What can hang from each mark
j_824: j_163 j_916
j_916: j_618 j_824 j_837
j_378: j_618
j_837: j_447 j_916
j_447: j_837
j_618: j_163 j_378 j_916
j_163: j_824

Every row comes from one small tree of marks. The marks that hang from a mark follow it in brackets, in the order of their numbers. Every link used is in the known rows. Which tree was each row made from?
Known rows
j_163{j_824}: [-13 -10  17 -10   8  17  29  -2 -16   8   2   5  10  25 -22 -19  -9   9
  -5  -2  10]
j_378{j_618{j_163 j_916{j_824 j_837{j_447}}}}: [ -4  -5   0 -17   0  -5   9  10 -16   6  -1   3  -4  36 -39 -25  -4   3
   6 -10  23]
j_378{j_618{j_163 j_916{j_824}}}: [ -4  -4  13 -19   1  -5  22   3 -16   1   0   5  -5  34 -33 -24  -6   4
  -6 -13  20]
j_916{j_618 j_837}: [ -7  -6 -34 -11   6  16 -28  10  -8  29   6  -3   1  15 -13 -20   3   7
  28  -7   2]
j_618{j_916{j_824}}: [-10   0  12 -19   4   4  19  10 -11   6   8   0  -8  23 -31 -18 -16   4
   5  -7   7]
j_163{j_824{j_916{j_837}}}: [-13  -3  -5  -8   3  27  15   4 -21  18   4   0   7  19 -28 -18 -19  11
  20  -8   5]
j_447{j_837{j_916{j_618{j_378} j_824}}}: [-14 -14  22 -19   3  -1 -31   1 -12  29  13  -6  16  19 -25 -27  -4  11
  18  -6  21]
j_837{j_447 j_916{j_618{j_163 j_378} j_824}}: [-11 -14 -12 -29  10   1 -45   6 -16  36   6  -5  17  36 -37 -28  -7  12
  28  -1  22]
j_916{j_824}: [-11  -7   1 -16   9  11 -10  -1 -13  12   3  -1   0  21 -29 -30 -10   7
   6 -10   4]
j_824{j_163 j_916{j_618 j_837}}: [-12  15 -27 -13  -2  33 -36  11 -20  28  11   0   6 -12  -7 -16 -29   4
  47 -17  -4]
j_618{j_163{j_824} j_378 j_916{j_837}}: [ -8  -9   0 -14 -15  -9  63  14 -14  12   7  -7   0  35 -44 -14 -10  16
  19 -13   8]
j_824{j_163 j_916{j_618 j_837{j_447}}}: [-14  12 -27 -14   0  32 -45  16 -21  31  10   1  11  -9 -10 -16 -27   2
  51 -13   2]
j_163{j_824{j_916{j_618 j_837{j_447}}}}: [-12  -3 -19  -9   6  27  -3   8 -21  27   3   0  12  21 -29 -18 -15   9
  28  -6   5]
j_824{j_163 j_916{j_618{j_378}}}: [-11  12 -14 -17  -4  29 -17   6 -21  25  11   3  10 -10  -6 -15 -32   4
  33 -25  -2]
j_163{j_824{j_916{j_618{j_378} j_837{j_447}}}}: [-12  -4 -24 -10   3  24   5   8 -22  28   3  -1  13  22 -32 -18 -16  10
  28 -10   5]
j_837{j_447 j_916}: [-15 -17  22 -28  11  12 -28   8 -12  23   7   2  12  27 -17 -20  -6   5
  10   8  36]
j_163{j_824{j_916}}: [-13  -4   8 -10   5  26  21   0 -21  15   4   4   9  19 -24 -17 -20   9
  10  -9   6]
j_378{j_618}: [ -5  -9  13 -17   5  10  13  -2 -14   1  -1  10   0  24 -14 -24  -1  -1
 -18 -14  26]
j_618{j_163 j_378 j_916}: [ -7 -11  19 -21 -14 -11  56  11  -9   9   9  -2  -3  29 -26 -14  -8  11
   6 -19  12]

Write each row's tree
[ -5  -7   7 -14  -1  -2  30  10 -17   4  -1   5   1  38 -36 -20  -3   4
   1  -6  26] : j_378{j_618{j_163{j_824} j_916{j_837{j_447}}}}
[-11   0 -18  -8   6  27   4   5 -21  24   4   0   9  19 -27 -18 -17  11
  25  -9   1] : j_163{j_824{j_916{j_618 j_837}}}
[-11  -3 -30 -14   1  24 -37  15 -16  38   6  -2   5  12 -16 -19 -11   8
  47 -14   4] : j_824{j_916{j_618{j_163} j_837{j_447}}}
[-15 -16  25 -19   1  -4 -30   0 -12  30  13  -7  17  22 -25 -27  -3  13
  21  -6  20] : j_447{j_837{j_916{j_618{j_163 j_378} j_824}}}
[ -5   3  10 -19   3   3  18   4 -18  -3   1   7  -4  24 -31 -22 -14  -2
  -9 -13  20] : j_378{j_618{j_916{j_824{j_163}}}}
[-11   4 -50 -13   9  14 -64  14 -17  33   4  -6  11  13 -35 -30 -11   4
  49  -4  -2] : j_916{j_618 j_824{j_163} j_837{j_447}}
[ -9 -10  -4 -13   7  10  -6   0 -12  25   4   2  11  26 -11 -19   1  11
  13  -6   1] : j_916{j_618{j_163{j_824}}}
[-14  -2  15 -24  10  12 -25  -3 -17  14  10  -3   5  15 -26 -26 -22  12
  12  -1  16] : j_837{j_916{j_824{j_163}}}
[-10 -12  -2 -15 -13 -10  54  19 -15  16   5  -6   5  38 -46 -15  -8  13
  23 -10  13] : j_618{j_163{j_824} j_378 j_916{j_837{j_447}}}
[ -3  -1   7 -19   5   2  21   4 -16  -1   0   7  -6  30 -32 -23  -9  -1
 -11 -13  22] : j_378{j_618{j_916{j_824}}}
[-12 -16  -3 -30   9   8 -34   9 -13  33   7   0  17  29 -21 -20  -4   7
  17   1  30] : j_837{j_447 j_916{j_618{j_378}}}
[ -9   2 -60 -16   3   9 -48  15 -18  34   4  -9  12  14 -42 -31 -12   6
  49 -13  -1] : j_916{j_618{j_378} j_824{j_163} j_837{j_447}}
[-17  -8  12 -28  12  11 -44   7 -18  22   7  -1  15  22 -30 -27 -18   6
  21   7  28] : j_837{j_447 j_916{j_824{j_163}}}
[ -7  -7 -64 -16   5   6 -43  14 -15  38   2 -10   8  27 -46 -33  -2   8
  44 -13   1] : j_916{j_618{j_378} j_824 j_837{j_447}}
[ -7  -9 -28 -11   2  10 -27   9  -8  30   5  -4   2  20 -13 -21   6  11
  33  -8   0] : j_916{j_618{j_163} j_837}
[ -6 -13 -12 -18  -1   3   0   2 -10  27   6   0   8  23 -11 -21   2  11
  14 -18   3] : j_916{j_618{j_163 j_378}}
[ -9 -12   4 -25   4   5 -14  -1 -12  27   9  -3   8  26 -16 -20  -7  16
  13  -6  17] : j_837{j_916{j_618{j_163 j_378}}}
[ -5  -5  21 -16   0  -2  42   3 -17  -1  -1   8   0  37 -29 -18  -6   4
 -11  -9  23] : j_378{j_618{j_163{j_824} j_916}}
